Every row comes from one small tree of marks. The marks that hang from a mark follow it in brackets, in the order of their numbers. Every link used is in the known rows. Which tree was each row made from?
Known rows:
z333(z397(z824) z654(z453(z288))): [ -3   0 -22  90  56  15  10 -33   8  12  22  42  18 -20  21  -7  -2   6
 -22  -3  35 -16  20  15 -30  -5  -3  30   2  -7  -3  53  -5  -1  26  -6
  28  19  -2   7  -1]
z317(z253(z928)): [ 11  -2  -7  40  31 -14  -8 -16   5   3   6 -25 -29  34  26  32  19 -11
  11  10  37 -25 -15  23  18  -7   1  27  -6  27 -13  34 -21  -7 -14  30
   7   9  18 -12   2]
z333(z397(z824(z237)) z654(z453)): [ -5   7 -33  89  49  24   7 -37  18   8  14  38  38  -5  13  -4 -10  15
  -7  14  29 -18  38  20 -24   0   1  25   1  -9 -14  57 -10  10  25   9
  23  42 -20  20   1]
z430(z654(z453(z288)) z928): [ 10 -15 -12  49  36  21  15 -16  20  -1   8   4   3  18  31  13 -10 -47
  40   5  34 -10  23   8  27  16   5  35  13  26   4   5 -65 -15  10  14
  28 -12  42 -36  18]
z430(z928): [-16   6 -19  25  26  11   0 -19  16   3  10  -2   2  22  21  13  -1 -30
  43  13  17 -23  23  15   5  15 -15  22   1  25 -10   0 -34  -3  -8  30
  17  12  33 -17   4]
z760(z430(z654(z453)) z824(z237 z397)): [  9 -12  -3  62  24  38  14   2  46 -56  28 -10  30  55  31  -4 -14 -37
  21   8 -11 -26  55  21  29  10 -16  32  12  31 -55  17 -23  15  -4   4
   7  20  -5   1   4]
z430(z654(z453) z928(z861)): [  7 -18 -14  48  39  33   9  -8  18  -2   4   2  24  27  26  17 -27 -28
  26   8  18 -19  12  16  37  16  17  32  18  34   4   7 -36   3  -1  15
  16  -2  18 -37  11]
z333(z397(z824(z760)) z654): [-11  20 -17  76  32  -8   4 -37  10   0  27  29  14 -16  12   3  12   7
   2  -8  19 -22  33  26 -49  -7 -15   9 -10   2 -19  43  -3   7  14   0
  23  29  -8  30   0]
z397(z824(z237 z760(z430))): [ 10   4  -9  41  23  17  -1 -29  45 -16  37   7  11  19  -5 -25  -8 -14
  28  18  -1  -9  26  35  -2 -13 -45  18 -10  20 -45  40 -57  10  -5  14
   7  32 -10  26 -16]
z928(z253 z861): [ 15 -37 -17  23  49  39  -6  -5  -2   0  23  -4  40  12   7   3 -19  -1
 -15  -5   9 -35 -29  46  27  -3  -9  16   8  31   5  14  11   0 -39   2
  -9  -8  -8 -34 -32]
z333(z397 z654): [-22  10 -26  70  39   2   9 -28   3   2  19  14  28 -12  21  14  14   3
   5  -8  21 -25  35  27 -44   4   4   2   2  10   0  26  14   9  11   4
  21  26   4   6  -2]
z654(z453(z288)): [ 16 -26 -11  45  47  29  12 -15  28   3  27   7  11   8  26  -8  -7 -29
   9  14  27   2  -9  10  15  -1 -13  40  15  12  -6  31 -26 -20   4  12
  10  -3  22 -34  -6]
z824(z237(z448) z397 z760(z430)): [ -3  -3 -26  20  13  27   1 -26  60 -48  42 -30  35  40  13 -26  23 -50
  45   0  17   6  77  26 -11  15 -51   8  -9  17 -38   6 -39  15   5  18
 -11  13  -2  15  -3]
z397(z824(z237(z448) z760)): [  6  12 -22  20  19  15   0 -39  50  -6  26  17  13  28 -12 -22   7 -20
  27  17  17   4  23  14  -1  -5 -46  16 -11   6 -35  38 -66   5   7   9
   4  20 -16  20 -21]
z453(z288 z654): [ 15  -7  -9  35  36  10   3  -5  26  -2  15 -11  17   1   6   1  28 -23
  24  -4  21  -4   5  27   0   8 -34   8  -1  21  -2  16 -50 -32  -9 -13
  39 -16  38 -29 -14]
z824(z237 z760): [ 14   2 -18  28  22  19   5 -27  46  -9  23 -14  28  22   4 -12  10 -29
  60  18  11  10  35  40  -9   3 -41  13   1  15 -33  22 -51  -8 -15  27
   0  21   8  10  -5]
z430(z654(z453) z928(z253)): [ 13 -26 -10  47  35  27   3 -18   5 -12  11  -1  17  17  29  21 -22 -37
  28  11  36 -35  14  13  49  15  19  28   8  25   8  15 -57 -13  -3  23
  16 -13  23 -40  17]
z760(z430 z824): [-13   3   5  39  24  21   2  -3  31 -37  35   2  10  35  23  -9 -12 -19
   5  10 -27 -41  10  15  12  -6 -21  24  -1  46 -42  23  -5   7 -17   1
   9  21  -7   2  -9]
z760(z91 z430(z654(z453) z928(z861))): [-12 -14   1  67  34  39   5  -6  14 -28  12  -1  28  48  27  -9 -27 -31
  16   3  -5 -40  17   7  41  10  10  28   6  44 -25  16 -22  25 -23 -12
  26   6  -2 -26  17]
z824(z760(z91 z430(z928))): [-13  12   8  44  14  10  -4 -22  25 -30  27 -12   9  31  23 -18   3 -41
  47   6  -4 -24  30  14   1   4 -33  18 -14  34 -42  17 -31   6 -26   7
  16  10  12   2  20]
z317(z253): [  9 -11  -4  41  26 -14  -5 -20  14   4  22 -16 -14  16  22  19  14  -8
   6  -1  31 -12  -6  18   4  -7  -8  26 -11  33 -11  33 -14 -17 -16  20
   8   9  13 -16 -16]
z333(z397(z824) z654): [-18  16 -24  75  38  -3   6 -32   2   5  21  33  15 -13  10   8   7  15
 -10  -8  19 -30  28  24 -42  -4  -4  11  -5   0 -11  40   4  13  16  -3
  27  32  -8  20 -10]
z237(z448 z824): [ 10   0 -41 -15   9  11  15 -17  37 -11  12   9  20  29   0  -6  26 -49
   3   5  13   3 -20 -26   5  26 -13  -1 -14  15  -1  17 -38  11   8 -12
   6  -9  -4 -16 -26]
z253(z928): [ -3   5 -19  27  32   7   2  -4  10  -6   2 -13 -11  38  17  27  14 -20
  31  22  16 -29  -9  27  15   0  -5  16  12  13 -19  16 -28  11  -9  30
   7  14  21 -12   3]
z333(z397(z824(z237(z448) z760(z430)))): [-12  18 -22  51  35  12  -1 -35  38 -10  37   8  27   9   8 -21   1  -6
  15   0  12 -10  37  26 -30  -7 -36   5 -15   4 -28  34 -41  12  19  18
  12  28 -14  25  -6]
z253(z928(z861)): [  0  -2 -23  24  44  23  -1   2   9   0  -3 -12   6  41  11  23   0 -10
  14  14   7 -30 -22  38  20  -2  -2  19  19  22 -11  13  -7  18 -20  20
   0  11  10 -16  -5]
z824(z397): [ -2 -10 -15  33  18   3   8   3  21 -25  29 -18   5  29  27  20  23 -31
  27  -7  14 -13  30  24 -11  14 -31  17   9   8 -35  -3   4   5  -6  18
   1   9  24 -17 -15]
z397(z824(z237 z760)): [ 17   7 -14  36  19  11   1 -29  43  -3  26  13   8  22  -7 -15   0 -14
  34  18   8  -2  20  31  -4  -9 -45  20  -7   7 -45  37 -58   1  -4  16
   8  27  -6  21 -18]
z397(z824(z760)): [ 11   7  -2  37  16  -5   0 -22  30  -9  35  16  -9  11   3  -4   2 -14
  20   8   5 -11  -1  20  -7 -13 -42  20  -8  12 -39  37 -39  -3  -3  10
   9  17   0  11 -16]
z397(z824): [  2   1 -12  36  23   1   3 -15  21  -1  28  23  -8  19   0   3  -2  -5
   5   9   4 -21  -7  17   2  -8 -27  21  -2  12 -33  33 -31   5  -2   7
  13  20  -2   0 -28]

Write each row's tree:
[ -7  -5 -42  11  20  28  11 -17  45 -22  17 -15  33  48   8  -3  28 -38
  34   3  29   5  60  18  -5  24 -37  12   6   2 -27  -3 -29  15   6  16
  -3  13   6  -5 -20] : z824(z237(z448) z397)
[ 33  -4 -17  18  -3  -5  15   0  33 -33  24 -15   9  19  22   3  34 -60
  35  -7   6   4   4   6 -15  27 -41   9 -12   7 -39   6 -16   0 -13   2
   0  -6  21  -1  -6] : z237(z824(z397 z760))
[ 18   7 -31 -13   2   5  12 -24  45 -19  22   5  18  24   4 -14  32 -58
  19   4  12  12 -14 -23  -4  23 -28  -3 -21  16  -8  22 -47   3   5 -10
   1 -13  -5  -5 -14] : z237(z448 z824(z760))
[  3   5 -14  32  18  24   9   0  40 -26  10  -2  18  55  23   4  11 -28
  31   8  -4 -18  43  22   3  15 -43  29   7  12 -56   3  -8   2 -17   9
   2  22   5   6  -9] : z760(z824(z237 z397))
[-18   2  -4  38  27  33  -6   7  27 -41  21  -9  14  47  36  -3 -15 -31
   9  -6 -20 -46  38  20  15  13 -33  36  -1  46 -42  -8  15  20 -22   5
   5  15   7   1   5] : z760(z430(z928(z861)) z824(z397))
[-20   9  16  53  19  23   3  -1  24 -42  21  10  11  58  25 -19  -5 -24
   2   6 -35 -49   6  -2  18  -5 -26  26  -5  38 -64  25   4  17 -37 -24
  20  19 -18   2   0] : z760(z91 z430 z824)
[  3   2   5  46   3  -5   7  -4  25 -39  29 -18   5  41  32   0  33 -44
  45 -13  10  -8  35  17 -14  12 -52  18  -3   2 -64   5  -1   3 -25  -1
   4   3  17  -3   8] : z824(z397 z760(z91))
[ 16   0 -26  -1   1   7  15 -24  48 -38  31  -2  20  24   4 -18  25 -62
  18  -1   3   4  -3 -18   4  20 -17  -8 -22  32  -7  21 -58  13  11 -18
   6 -15  -7  -4 -11] : z237(z448 z824(z760(z430(z654))))
[ 13   0 -29  -2  -4   8  11 -15  48 -49  36 -13  20  29  15 -19  37 -69
  16  -8   9   3  15 -17  -8  29 -40  -1 -23  17 -23  10 -28  17   8 -10
  -4 -13  -1   1 -10] : z237(z448 z824(z397 z760(z430)))
[  3   3 -29  13  11  21   6 -27  57 -31  28 -22  30  42  12 -13  33 -48
  52   1  29  18  69  22 -16  20 -54  10  -4   1 -36   3 -42   4   4  20
 -10   8   6   9  -4] : z824(z237(z448) z397 z760)
[ 22 -26  -5  54  36  17  23 -10  25  -8  22   4  10  14  22  11  -2 -34
  21   2  25  -1   1  14  23   3   5  26  19  21  -4  22 -49 -14   8  -1
  19 -11  24 -38  -5] : z430(z654(z453(z288)))
[ 21 -34  -9  48  44  32   8 -20   5  -2  11   4  13   9  29  12 -17 -45
  24   2  43 -26  12  17  45  13   9  34   6  25  16   9 -64 -22  -2  12
  21 -28  37 -45  15] : z430(z654(z453(z288)) z928(z253))
[ 28  -6  -3  39  -9  -1  18   3  29 -54  25 -17  12  35  23  -7  31 -67
  33 -15  -8  -9  13   2  -3  25 -32   4 -14  17 -52   6 -23  16 -22 -23
  13 -10  12  -1   3] : z237(z824(z397 z760(z91 z430(z654))))
[  3   6 -30   6  19  24   4 -39  56 -11  23  -8  33  32  -2 -20  18 -36
  50  16  22  16  39  19  -5   6 -40   7  -5  14 -20  24 -62  -2   2  17
  -4  13  -5   8  -8] : z824(z237(z448) z760)
[ -3  13 -12  33  17  23  -1 -37  48 -23  28  16  16  43 -10 -38   3 -23
  19  13   2 -10  28   9   6  -7 -46  15 -18  14 -49  43 -61  20  -6  -9
  13  22 -28  25 -13] : z397(z824(z237(z448) z760(z91 z430)))
[  1   8 -19  24  21  21  -2 -38  52 -20  37  11  18  27 -12 -32  -1 -21
  19  17   7  -5  30  19   1  -8 -44  14 -14  19 -36  41 -65  15   8   7
   6  24 -21  25 -19] : z397(z824(z237(z448) z760(z430)))
[ 13 -10 -10  38  39  -3 -10 -10   2   9   2 -24 -16  35  22  30   7   0
  -1   4  32 -25 -25  32  22  -9   2  30  -2  33  -6  32  -5  -2 -23  24
   1   9   9 -14  -4] : z317(z253(z928(z861)))
[-12  16 -12  30  11  30  10  -6  39 -35  -3  10  25  86  22 -14  24 -38
  19   3  -3 -20  43  -9  12  20 -46  29  -2   4 -69   7  -9  17 -26 -22
  12  12 -17   4  -4] : z760(z91 z824(z237(z448) z397))
[ 10   4 -28  -8   3  10   9 -24  49 -32  31  -3  22  23   3 -24  24 -58
  13   5   4   3  -8 -20   0  19 -27  -4 -24  29  -9  25 -45  11   7 -10
   1 -10  -8   1 -13] : z237(z448 z824(z760(z430)))
[-14  24 -11  84  29  -9   4 -36   6  -3  20  33  15  -4  14  -3  15   4
   1  -9  15 -27  31  19 -46  -6 -17  12 -13  -2 -31  45   1  11   5 -14
  29  27 -13  28   5] : z333(z397(z824(z760(z91))) z654)
[ 14  -5   1  63  21  32  10 -25  46 -36  24 -13  40  44  13 -26  -3 -39
  51  17  -1  -5  43  25  19   1 -21  17   1  25 -50  35 -58   8 -20   1
  13  17 -10   6  14] : z824(z237 z760(z91 z430(z654(z453))))
[-13  16 -34  75  41  10   7 -39  13  10  12  32  29  -5   2   1   7  14
   0   0  21 -23  46  32 -42  -1  -8  10  -5  -2 -16  38 -11  16  15   1
  26  41 -11  28 -11] : z333(z397(z824(z237)) z654)
[  6  -6  16  66  15  11   8 -16  31 -42  37 -10  17  31  24 -14  -1 -40
  33   3  -2 -16  16  13  15  -5 -14  17  -2  31 -46  34 -36   4 -17  -6
  15   5  -2  -8  15] : z824(z760(z91 z430(z654(z453))))
[ 10 -25 -15  31  39  29   1  -9  -5  -3   4  -4  25  19  15  21 -19 -25
  22  -9  20 -40   8  38  37  15   9  15   7  40  15  -8 -36   0 -24   6
  15 -17  19 -37  -4] : z430(z654 z928(z253 z861))
[-12   5 -29  18  13  29  -3 -32  57 -43  30 -30  30  43  18 -25  18 -55
  58   4  23   1  90  23  -7  24 -52  14 -13  20 -34  -2 -50  15   5  28
  -4  12  11  16  12] : z824(z237(z448) z397 z760(z430(z928)))
[-10   5 -25  91  46  10   6 -33   8   5  22  40  24 -13  21   3  -7  14
 -18   6  28 -26  22  11 -25  -4   7  25  -1  -6 -12  57   4   8  26   5
  23  33 -17  12   3] : z333(z397(z824) z654(z453))
[  9   3 -21   7  -7   8  12 -12  43 -51  26  -8  21  46  16 -25  41 -70
  14 -11   5  -2  13 -26  -4  30 -42   1 -27  13 -38  11 -23  23  -5 -27
   3 -14  -8   1  -4] : z237(z448 z824(z397 z760(z91 z430)))
[  2 -10 -12  50  28  18  11 -15  20  -8   9   1   8  24  30  24 -14 -38
  44  14  27 -19  25   4  31  17  16  28  12  25  -4  11 -57  -6   9  26
  23   1  29 -32  20] : z430(z654(z453) z928)
[ 16 -11 -11  48  11  19  11 -13  48 -50  40 -39  29  34  17  -8  16 -48
  62  -5   8   0  79  49  -7  12 -41   9   2  22 -48   1 -44  11  -6  18
   1  14  14  12   4] : z824(z237 z397 z760(z430(z654)))
[  2  11 -25  91  42  18   5 -44  26   2  22  32  35  -9  14 -10  -5   7
   3  13  30 -10  43  23 -30  -3  -9  25  -3  -9 -20  62 -17   3  22  12
  18  38 -18  29  11] : z333(z397(z824(z237 z760)) z654(z453))
[ 17 -34 -14  46  48  44   0 -11   2  -5   8   2  32  20  24  17 -35 -26
  12   4  28 -36   1  25  54  14  20  30  11  35  15  10 -35  -5 -14  15
   9 -17  11 -45   8] : z430(z654(z453) z928(z253 z861))
[ 14   7 -23   0  -9   1  14 -13  40 -39  17  -2  16  47  16 -15  49 -69
  18 -12  13   7   6 -29  -7  33 -44   3 -23   1 -36   9 -25  14  -6 -26
   3 -19  -3  -5  -5] : z237(z448 z824(z397 z760(z91)))
